What can hang from each mark:
J689: J45
J797: J965
J394: J529
J124: J965
J668: J965
J277: J965
J45: J353 J689 J965
J353: J45
J529: J965
J965: J45 J277 J529 J668 J797

Every row comes from one small tree of marks. The marks that hang from a mark follow it in brackets, in the order of their numbers. Every link used is in the known rows. Which tree was each row made from?
Known rows:
J668(J965(J45(J353 J689) J277 J529 J797)): [-24.7  16.2 -14.9   3.2  24.9 -49.5 -18.5  35.3  -7.0 -34.2 -28.0  44.8
  12.6  10.8 -16.6   0.7  45.9   7.7   4.3  17.0   0.8]
J277(J965): [ -4.0   5.3  -4.6   8.0  23.1 -13.6 -11.9  10.5   0.7 -23.9 -17.3  -7.1
  12.5   1.8  -8.6  -2.8  24.3  14.8  14.4   9.6   5.1]
J529(J965(J668)): [-22.2   5.2  12.8  14.1  21.0 -14.9 -17.5   8.9 -22.3 -27.2 -25.0  -0.4
  13.2  13.4 -10.3   1.0  -4.7   7.5  11.7   2.3  -2.6]
J124(J965(J45 J277 J529 J797)): [-34.2   6.9  28.2  -2.8  16.1 -30.3 -33.2  30.2 -24.0 -35.5 -24.5  24.7
  10.8  21.8 -12.0  16.4  37.5 -25.1  15.5  24.5   4.3]
J394(J529(J965(J45(J353 J689) J668))): [-15.5  14.4 -19.7  21.2  15.9 -33.7   2.7  -4.6   4.6 -34.1 -21.4  31.9
   5.8   9.6 -17.8  -4.3   4.9  18.5 -11.0  -0.6  -8.0]
J394(J529(J965(J45))): [ -6.5   8.4   3.6  22.8  11.0  -1.4  -3.4 -14.3  13.6 -31.1  -9.4  11.4
   8.9   3.3 -15.8   3.7  13.9  -5.6   2.7   4.2  -5.1]
J689(J45): [-10.6   9.4 -19.9  12.2  20.6 -23.0  -4.9   3.8 -14.8 -22.4  -8.9   8.1
   7.6  -9.4  -4.9   6.5  12.3  23.8 -12.4   6.3  -6.8]
J394(J529): [ -8.3   5.4   3.3  34.7  16.9  -0.1  -0.9  -2.3   8.3 -26.8 -17.0   1.1
   8.8 -11.7 -13.9   2.3   0.1 -10.0  -1.9  16.7  -1.6]
J797(J965(J45(J353 J689) J277 J529)): [ -6.8  27.6 -24.3  -0.4  19.5 -48.0 -11.3  28.0  12.1 -28.4 -21.3  34.0
   7.6   5.2 -20.0  -1.5  43.3  27.5  -7.8  10.0   0.7]
J45(J689 J965(J668 J797)): [-38.7   4.5   2.9  14.1  27.3 -37.7 -19.0  39.0 -31.2 -32.9 -38.8   3.8
   9.8  15.4  -1.8  -0.8   6.5   9.9   3.2  14.1  -1.1]
J668(J965(J45(J353) J277 J529 J797)): [-36.3  10.0   1.2   5.3  30.7 -30.8 -20.7  35.8 -18.7 -32.9 -24.2  43.1
  20.2  11.5 -16.9  -4.3  39.9  -9.8  15.7  19.1   1.3]
J689(J45(J965(J529 J668))): [-25.8  13.7   0.4  10.5  27.8 -26.3 -27.0  42.6 -18.1 -22.1 -19.4   3.0
   8.9   9.6 -21.9  -3.9  -0.8   6.8   5.3  11.0  -2.0]
J394(J529(J965(J45 J277 J668 J797))): [-41.9  -9.1  22.7  11.8  23.6 -16.2 -25.3  13.9 -36.1 -48.2 -30.0  34.1
   8.7  28.4 -11.8  13.3  12.4 -27.2  16.0  16.4  -5.3]
J797(J965(J45(J353 J689) J277 J529 J668)): [-22.2  24.3 -15.3  -3.6  23.4 -54.4 -18.6  39.9  -7.6 -33.0 -26.3  40.7
   9.4  17.3 -17.9   0.3  27.8  20.0  -4.1  10.0   0.8]
J353(J45(J689 J965(J277 J668 J797))): [-34.9   7.5 -18.4   0.7  32.2 -58.4 -13.5  43.7 -45.6 -45.1 -46.7  17.0
   9.7  23.0  -7.3   3.8  21.8  23.3   1.9  25.4   2.5]
J797(J965(J529 J668)): [-21.8  19.0  20.9  11.0  21.8 -20.7 -28.4  32.0 -10.2 -20.8 -23.2   4.0
  10.6  11.0 -15.8  -4.1   1.3 -10.9  11.9  11.0   5.2]
J277(J965(J45(J353 J689) J529 J668 J797)): [-24.3  16.9  -8.4  -2.5  19.0 -48.0 -15.2  34.7  -9.2 -32.0 -26.1  41.1
   3.7  19.3 -18.5  -4.0  24.2  -3.6   1.5   7.1  -0.1]
J277(J965(J45(J353) J529 J668 J797)): [-35.4  11.1   7.6  -0.8  24.8 -29.9 -17.2  35.2 -20.5 -30.8 -23.0  40.1
  10.7  21.4 -19.9  -8.4  18.2 -19.7  13.1  10.5   0.2]
J529(J965(J45(J353) J277 J668 J797)): [-48.6  -0.9   2.3   1.0  30.7 -31.6 -16.2  20.8 -49.9 -42.5 -32.4  44.8
  16.7  28.1  -8.3   1.0  19.0   5.7  10.3   7.1  -8.7]
J689(J45(J965)): [-18.3   9.3 -21.6  12.7  29.9 -23.4 -11.6  20.8 -14.1 -21.2 -13.6  -5.1
  12.6  -1.3  -6.6  -5.6  18.1  34.1  -0.8   7.9  -2.8]
J45(J353 J689 J965(J277 J529 J668 J797)): [-38.8  10.0  -3.0  12.7  34.0 -46.2 -25.6  60.4 -26.4 -34.4 -50.0  24.3
   8.1  19.4 -26.6  -8.5  12.7  10.3   7.8  22.6   0.5]

Which tree is each row?
[-38.7   4.8 -13.4   3.5  28.9 -30.6  -1.3  25.2 -33.4 -40.8 -22.7  41.9
  21.9  10.4  -6.2   6.2  12.1  13.3  -4.1  13.8  -9.7] -> J965(J45(J353) J277 J668)
[-26.5   7.0  17.2   2.0  14.6 -17.6 -22.0  31.3 -16.5 -38.0 -21.9  33.7
   8.9   9.2 -17.8  18.5  24.6 -30.0   4.4  21.4  -4.6] -> J965(J45 J277 J529 J797)
[-27.6  23.5 -26.6   2.0  24.9 -52.7  -0.6  17.3 -12.7 -28.7 -18.9  33.6
  14.1  10.7   2.3  -5.8  22.6  34.9 -14.4   0.1  -3.9] -> J797(J965(J45(J353 J689) J668))
[ -7.1  29.0 -24.6  10.5  16.3 -41.7  -3.2  19.4  20.9 -21.3 -12.8  28.4
  14.2  -3.8 -17.4  -7.5  31.5  20.4  -5.3   5.1   0.8] -> J668(J965(J45(J353 J689) J529))
[-15.3  25.0 -14.3  11.2  10.1 -36.7   0.9  18.7   4.8 -27.3 -20.9  40.9
   3.8  -2.6 -19.6   0.5  20.1  -1.4 -18.5   8.4  -7.0] -> J965(J45(J353 J689) J529 J797)
[-50.8   3.0  36.8  -6.1  19.8 -36.8 -39.6  42.5 -42.9 -40.4 -28.8  30.9
  11.8  33.2  -9.3  18.2  22.7 -33.6  19.1  25.0   3.3] -> J124(J965(J45 J277 J529 J668 J797))
[-16.2  27.0 -16.1   9.2  11.5 -41.5   0.3  24.8   3.9 -28.7 -19.0  37.3
   7.7   1.5 -20.9   2.4   1.5   6.3 -18.2   4.8  -7.8] -> J965(J45(J353 J689) J529 J668)
[-26.0  16.2  -7.3   1.5  25.6 -55.4 -22.3  54.5 -30.7 -41.2 -46.2  19.1
   4.3  22.7 -25.2   3.8  16.9   4.0   4.9  26.5   6.2] -> J353(J45(J689 J965(J277 J529 J668 J797)))
[-24.7  15.2 -21.3  11.7  28.9 -26.1   3.6   8.3  -5.5 -24.6  -9.7  25.7
  27.3  -1.8  -0.4 -11.1  30.2  21.9   2.6   6.5  -3.1] -> J668(J965(J45(J353)))
[-21.6  23.5 -13.0   9.5  18.9 -44.7  -9.7  24.3   2.6 -25.1 -21.0  38.4
  11.9   3.6 -13.8  -7.1  35.0   3.3  -2.5   8.9   0.9] -> J668(J965(J45(J353 J689) J529 J797))
[-31.3  15.8 -18.0   7.0  26.4 -53.6  -4.7  32.7 -36.8 -36.4 -39.1  11.6
   8.9  15.9  -4.4  -3.4  11.2  18.8  -4.9  16.9   2.0] -> J353(J45(J689 J965(J668 J797)))
[ -6.0  20.8 -12.5   7.8  24.5 -26.5 -11.4  37.7  -3.3 -30.9 -30.0   2.4
  12.7   5.9 -31.7  -4.2  22.1  12.1   9.8  25.4   5.7] -> J353(J45(J965(J277 J529)))
[-26.7  12.3  32.5  13.6  15.1 -22.3 -29.6  21.0 -15.5 -21.0 -27.6   1.3
   7.7  10.9 -13.7   1.6  18.1 -22.7  14.5  19.8   8.3] -> J124(J965(J529 J797))
[-24.5   5.4 -11.4  -2.8  16.7 -42.8 -10.9  26.7 -21.5 -44.5 -21.9  29.9
  10.5  11.7  -1.1  25.9  17.1  14.0 -10.9  13.4  -7.4] -> J965(J45(J689) J277 J668)
[-30.7   6.6  23.6  -5.0  18.1 -23.2 -28.5  36.6 -20.2 -33.7 -19.7  27.3
   8.1  24.4 -14.1   5.9  18.5 -35.1  18.5  11.9   1.7] -> J277(J965(J45 J529 J668 J797))
[ -9.9  21.0 -25.7   4.4  22.1 -46.6 -12.6  30.1  10.9 -30.1 -20.0  34.7
  14.4   3.5 -20.6   0.2  42.3  24.2   0.0  13.4   2.0] -> J668(J965(J45(J353 J689) J277 J529))
[-16.1  12.6  12.8  -3.7  15.3 -20.2 -22.1  31.2  -1.3 -29.9 -12.1  17.4
  10.1  18.0 -18.2   5.8  14.5 -18.1  14.6   8.8   1.8] -> J277(J965(J45 J529 J668))
[  1.3  31.5  -7.6   2.2   7.1 -36.5 -13.6  18.2  21.8 -22.5 -10.4  15.4
   3.3   2.2 -12.5   5.3  31.2   8.4  -9.3   4.1   2.0] -> J797(J965(J45(J689) J529))
[-28.2   2.2  -8.1   8.4  30.3 -40.2 -21.6  44.6 -22.8 -37.8 -38.8   0.9
  13.1  15.8  -8.0   6.7  13.4  30.1   5.9  19.2   0.0] -> J45(J689 J965(J277 J668))
[-31.9   8.3 -20.1  -3.6  25.5 -51.5  -6.4  23.8 -23.9 -36.1 -26.7  39.0
   9.2  19.4  -1.3  -3.4  29.3  14.6  -1.3   5.0  -3.3] -> J277(J965(J45(J353 J689) J668 J797))
[-20.6  16.0  -9.9   6.1  28.0 -28.0 -14.6  31.1  -0.3 -29.0 -17.3  33.5
  22.6   5.6 -20.8  -4.4  37.0   7.4  11.9  16.0   1.0] -> J668(J965(J45(J353) J277 J529))
[-21.4  11.5   2.6  -1.0  18.5 -43.4 -29.5  36.9  -7.6 -37.5 -24.6  31.8
   9.2  14.0 -11.9  15.2  45.1  -8.2   8.5  18.7   4.1] -> J668(J965(J45(J689) J277 J529 J797))
[-24.7  13.8 -21.7   1.0  31.7 -32.1  -4.1  17.1 -14.7 -31.8 -17.3  31.8
  20.3   7.3  -2.8  -5.7  41.2  30.6   0.2  11.0  -2.4] -> J797(J965(J45(J353) J277))
[-10.9   8.2  18.5   7.7  19.2 -12.6 -27.1  26.9  -2.8 -23.4 -25.0   3.8
   4.1   9.0 -22.2  -3.6  23.2 -20.8  21.0  15.4   7.7] -> J277(J965(J529 J797))
[-21.9   4.1  21.0  12.4  19.5 -13.4 -26.7  34.0 -18.1 -32.5 -31.4  16.1
   7.1   4.7 -22.7  11.2  15.4 -23.4   9.7  24.9   1.3] -> J965(J277 J529 J797)
[-47.1  10.4  37.9   0.6  13.8 -32.1 -30.8  31.3 -33.3 -31.3 -22.1  24.8
  11.8  26.9  -6.4  10.9  13.0 -37.3  12.0  16.7   1.8] -> J124(J965(J45 J529 J668 J797))
[-10.4  13.3 -13.6  26.8  18.0  -8.0   7.8 -16.3  13.2 -27.6 -13.1  24.8
  11.9  -0.2 -20.5 -11.7  14.8  10.1  -2.1   1.5  -8.0] -> J394(J529(J965(J45(J353))))
